What can hang from each mark
k_454: k_545
k_151: k_444 k_959 k_990
k_444: k_151 k_238 k_645
k_545: k_238 k_990
k_990: k_151 k_454
k_959: k_151
k_567: k_959 k_990

Each row was made from one small tree. Brackets hold a mark, then the marks that hang from it, in the order of their numbers. Every link used is in the known rows. Write each row's tree.
Known rows
{k_444 {k_151 k_959 k_990} k_238}: [-2.04  0.37  1.34  2.56  1.87  1.36 -1.74  0.01 -0.93  0.63 -2.28 -3.20
  0.02 -0.41 -1.45  1.34 -2.86  1.16  1.23 -2.66  0.36]
{k_959 k_151}: [-2.42  0.82 -1.98 -1.45 -4.08  3.07  0.64  1.43 -2.94 -0.44 -3.12  3.06
  0.70  4.58 -1.09  2.26  0.12 -0.95 -2.37 -2.40 -2.51]
{k_545 {k_990 {k_151 k_959} k_454}}: [ 3.18  0.13 -0.65  1.39 -1.64  3.23  0.94 -1.74  0.02 -0.55  1.65  0.33
 -0.12  0.38  4.19 -1.33 -2.06 -0.53 -0.36  0.77  3.00]
{k_151 {k_444 k_645} k_959 {k_990 k_454}}: [ 2.47  3.33  0.67  3.42 -0.11  0.07 -0.07  0.20  2.98  0.83  0.09 -4.17
  1.33 -1.02 -3.15 -3.36  1.66  2.22  0.24 -2.69  1.75]
{k_990 {k_151 k_444}}: [-0.07  0.20 -3.24 -0.90 -1.83 -0.86  2.26  0.88  3.24 -0.20 -4.84  0.46
 -1.63  1.50 -0.56  1.86 -0.84 -0.54 -3.94 -0.46 -1.54]
{k_454 {k_545 {k_990 {k_151 k_959}}}}: [ 0.07  1.57 -1.11  3.23  0.43 -0.41  0.24 -3.82  0.23 -2.76  2.70 -0.35
  1.26 -1.09  2.50  1.01 -1.30 -1.12  0.42  0.26 -0.76]
{k_567 k_959 {k_990 k_151 {k_454 {k_545 k_238}}}}: [-1.40 -3.81 -1.71 -3.30  0.79 -0.01  1.57 -0.55 -2.99 -0.03  4.37  2.83
 -1.02 -1.05  3.13  0.01  2.98 -1.68  1.98  4.32 -1.61]
{k_545 k_238 {k_990 {k_151 k_959} k_454}}: [ 2.83 -0.57  1.19  0.29 -1.59  3.99  1.41 -2.02 -3.01  1.04  3.83  2.99
  0.94 -0.50  5.79 -2.81 -3.98 -0.52 -1.03  1.60  3.94]
{k_545 k_238 {k_990 k_151}}: [-1.03 -2.83 -1.23 -1.65 -1.69  2.47  1.99 -2.27 -3.16  1.37  2.58  4.12
  0.72  1.81  3.56  0.40 -2.72 -0.84 -2.24  0.84  2.17]
{k_454 {k_545 k_238 {k_990 {k_151 k_444}}}}: [ 0.31 -0.83 -0.09 -1.58  0.95 -2.66  0.98 -3.10 -0.33  0.63  4.21  2.29
  0.97 -2.35  1.90 -0.39 -0.93 -1.17 -2.39  2.41  0.40]
{k_444 k_238 k_645}: [-4.86 -2.04  0.03 -1.01  0.14 -2.17 -2.02  2.55 -2.21 -0.03 -2.54  1.02
 -1.07  2.82 -2.65  2.12  0.04  0.94  2.16 -1.03 -0.05]
{k_454 k_545}: [-3.88 -0.78 -2.98 -0.23 -0.18  1.05  0.47 -0.30  1.10 -0.88 -1.43  1.39
  0.20  3.28  0.12  2.50  0.82 -0.96  1.83 -0.44 -4.39]
{k_990 k_151 k_454}: [-0.36 -2.62 -2.38 -3.55 -1.72  3.95  2.58  2.23  1.16 -0.63 -2.61  3.42
 -2.00  3.49  2.10  1.18 -0.49 -0.57 -0.70  0.16 -0.62]
{k_454 {k_545 k_238 {k_990 {k_151 k_444 k_959}}}}: [ 1.98  2.12  0.96  2.29  0.78 -2.40  0.39 -4.19 -0.28 -0.12  4.13  0.01
  1.89 -4.42  2.95 -1.72 -2.39 -1.00 -2.46  1.58  0.95]
{k_545 k_238 {k_990 {k_151 k_444} k_454}}: [ 3.50 -1.86  0.41 -2.84 -1.49  0.36  2.13 -0.52 -0.57  2.76  3.17  3.33
 -0.31 -0.76  3.85 -2.61 -2.20 -0.81 -3.01  2.86  4.66]
{k_990 {k_151 {k_444 k_238} k_959} {k_454 k_545}}: [ 2.97  0.75  2.58  0.62  2.28 -2.11 -1.82  1.60  1.91 -2.07 -1.57 -0.98
 -1.37 -3.92  1.30 -0.29 -0.71 -0.52  0.86  2.60 -0.76]
{k_454 {k_545 k_990}}: [-2.37 -0.81 -2.90  0.78 -0.62 -0.64  0.35 -2.57 -0.33  0.05  2.80  0.81
  0.96  1.85  0.87  1.30  0.47 -1.37  1.71  0.74 -0.99]
{k_567 {k_959 k_151}}: [-3.66  2.71 -4.05 -0.22 -4.41  1.65 -0.47  1.88 -4.15 -1.16 -2.64  0.94
 -1.33  2.37 -1.63  1.27  1.91 -1.40 -1.69 -1.53 -2.82]
{k_990 k_151 {k_454 k_545}}: [-0.95 -2.38 -2.09 -3.87  1.29  2.50  1.38  1.23  1.54 -2.24 -0.71  3.76
 -1.39  2.06  1.90  1.70  0.98 -0.79  1.24  0.64 -3.02]
{k_151 {k_444 k_238} k_959 {k_990 {k_454 k_545}}}: [ 2.92  1.74  1.99  3.22  2.34 -0.52 -1.51  0.68  1.73  0.72  0.03 -4.44
  1.20 -3.10 -2.64 -2.18  0.74  0.28  2.72  1.55  0.16]

Write each row's tree
[ 0.88  1.14 -1.17 -1.21 -1.82 -4.46 -0.83  0.51 -1.15  0.17  1.74 -1.10
 -0.90 -2.05 -1.50 -0.09  5.70 -1.85 -0.10  3.04 -1.84] => {k_567 {k_959 {k_151 k_444}} {k_990 {k_454 k_545}}}
[-0.94  2.07  1.60 -0.46  0.40 -3.54 -2.40  2.34 -2.13  0.32 -1.14 -1.32
  1.65 -0.40 -7.82  0.36  2.64  1.49 -2.05 -2.87  0.82] => {k_959 {k_151 {k_444 k_238 k_645} k_990}}
[-2.97 -3.29  2.77 -4.00  3.71 -0.43 -2.46  2.60 -0.25  0.66 -0.02  0.16
 -1.51  1.00 -2.68  0.44  1.26  2.55  3.15 -1.95  2.75] => {k_444 {k_151 {k_990 k_454}} k_238 k_645}
[ 1.88  1.14 -1.42  3.22 -1.43  6.45  1.53 -0.21  0.87  1.16 -0.96 -2.00
  1.59  2.12 -0.38 -1.86 -0.36  0.66  1.44 -1.69  0.49] => {k_151 k_959 {k_990 k_454}}
[ 1.12 -1.18  0.52 -1.89  1.31  1.68  1.68 -0.50  0.73  2.23  2.70  0.76
  2.26 -0.58 -0.81 -2.73  1.54  0.13  0.44  1.56 -0.22] => {k_151 k_444 {k_990 {k_454 {k_545 k_238}}}}
[ 2.28 -2.25 -0.55  1.55 -1.89  2.00  2.49 -1.35  0.47  0.49 -0.28 -0.36
 -0.62  1.45  3.51  0.54 -0.42 -0.61 -0.03  1.31  0.50] => {k_567 {k_990 {k_151 k_959} k_454}}
[ 3.74 -0.12  0.64  1.20 -0.74 -4.53  0.94 -1.02  2.87  0.11  0.91 -2.17
 -0.70 -1.62  0.33 -0.56  2.13  0.91 -1.37  0.43  1.52] => {k_567 {k_990 {k_151 {k_444 k_645} k_959} k_454}}
[ 4.72 -0.47 -0.18  1.94 -2.04 -1.31  2.49 -0.94  2.83  1.41 -0.88 -2.18
 -1.33 -0.74  2.06 -0.47 -0.14 -0.60 -2.08  2.05  1.01] => {k_567 {k_990 {k_151 k_444 k_959} k_454}}
[-0.23 -1.10 -0.52 -0.85 -0.26 -2.38  0.04  2.43  0.65  0.40 -4.62 -0.23
 -2.62  0.14 -0.95  2.03 -1.72 -0.56 -2.79  0.87 -0.23] => {k_990 {k_151 {k_444 k_238}}}
[-1.61  1.74  2.26 -1.97 -1.01 -5.22 -3.52  2.69 -3.15 -0.35 -2.81  0.47
 -0.27  0.18 -5.00  1.30  1.68  0.53 -1.88 -1.79 -0.07] => {k_959 {k_151 {k_444 k_238 k_645}}}
[ 1.05  2.47  1.47 -0.41  2.46 -3.70 -1.12 -0.42  3.87 -3.18  0.09 -0.39
 -0.13 -3.31  0.06 -0.80  1.88  0.96  0.16 -0.57 -1.47] => {k_990 {k_151 {k_444 k_645} k_959} {k_454 k_545}}
[-2.64 -0.07  1.69  1.26 -0.07 -0.68 -2.69  0.73 -1.04  0.33 -3.33 -0.91
 -1.65  0.31  1.41  2.20 -4.04  0.40  1.07 -1.68 -0.40] => {k_444 {k_151 k_959} k_238}
[-0.66 -0.59  0.76 -4.07  0.25  5.73  1.21 -0.15 -4.53  0.33  4.17  4.38
  3.64  1.47 -1.47 -1.14  2.36 -0.13  0.04 -0.34 -1.27] => {k_959 {k_151 {k_990 {k_454 {k_545 k_238}}}}}
[-2.29 -3.48  1.35 -3.69  4.40  0.81 -1.87  1.50  0.31  0.29  0.72  0.29
 -1.18 -0.44 -1.68  1.28  0.83  0.63  4.19  0.42 -0.24] => {k_444 {k_151 {k_990 {k_454 k_545}}} k_238}
[ 2.46  1.82  3.06  2.89  1.70 -1.80 -2.02  2.05  1.12  1.33 -0.23 -4.40
  0.67 -2.19 -4.22 -3.10  1.09  2.04  1.63 -1.00  3.39] => {k_151 {k_444 k_238 k_645} k_959 {k_990 k_454}}
[-2.01  1.61 -1.08  2.91  0.01  2.83  0.43 -1.39  1.54  0.50 -2.11 -2.98
  0.87  1.13 -0.59  0.79 -1.76  0.90 -0.28 -4.36 -0.63] => {k_444 {k_151 k_959 k_990}}
[-4.40  0.33  2.86  0.78  1.49 -3.41 -4.23  0.59 -0.97 -1.30 -2.08 -0.63
 -1.44 -0.54 -0.02  1.89 -2.11  1.82  2.14 -2.97  0.37] => {k_444 {k_151 k_959} k_238 k_645}
[ 3.29  3.22 -0.42  3.61  1.10  1.06  0.68 -0.83  3.78  0.18  0.22 -4.04
  1.65 -1.98 -1.72 -2.57  1.33  0.32  1.12 -0.34 -1.00] => {k_151 k_444 k_959 {k_990 {k_454 k_545}}}
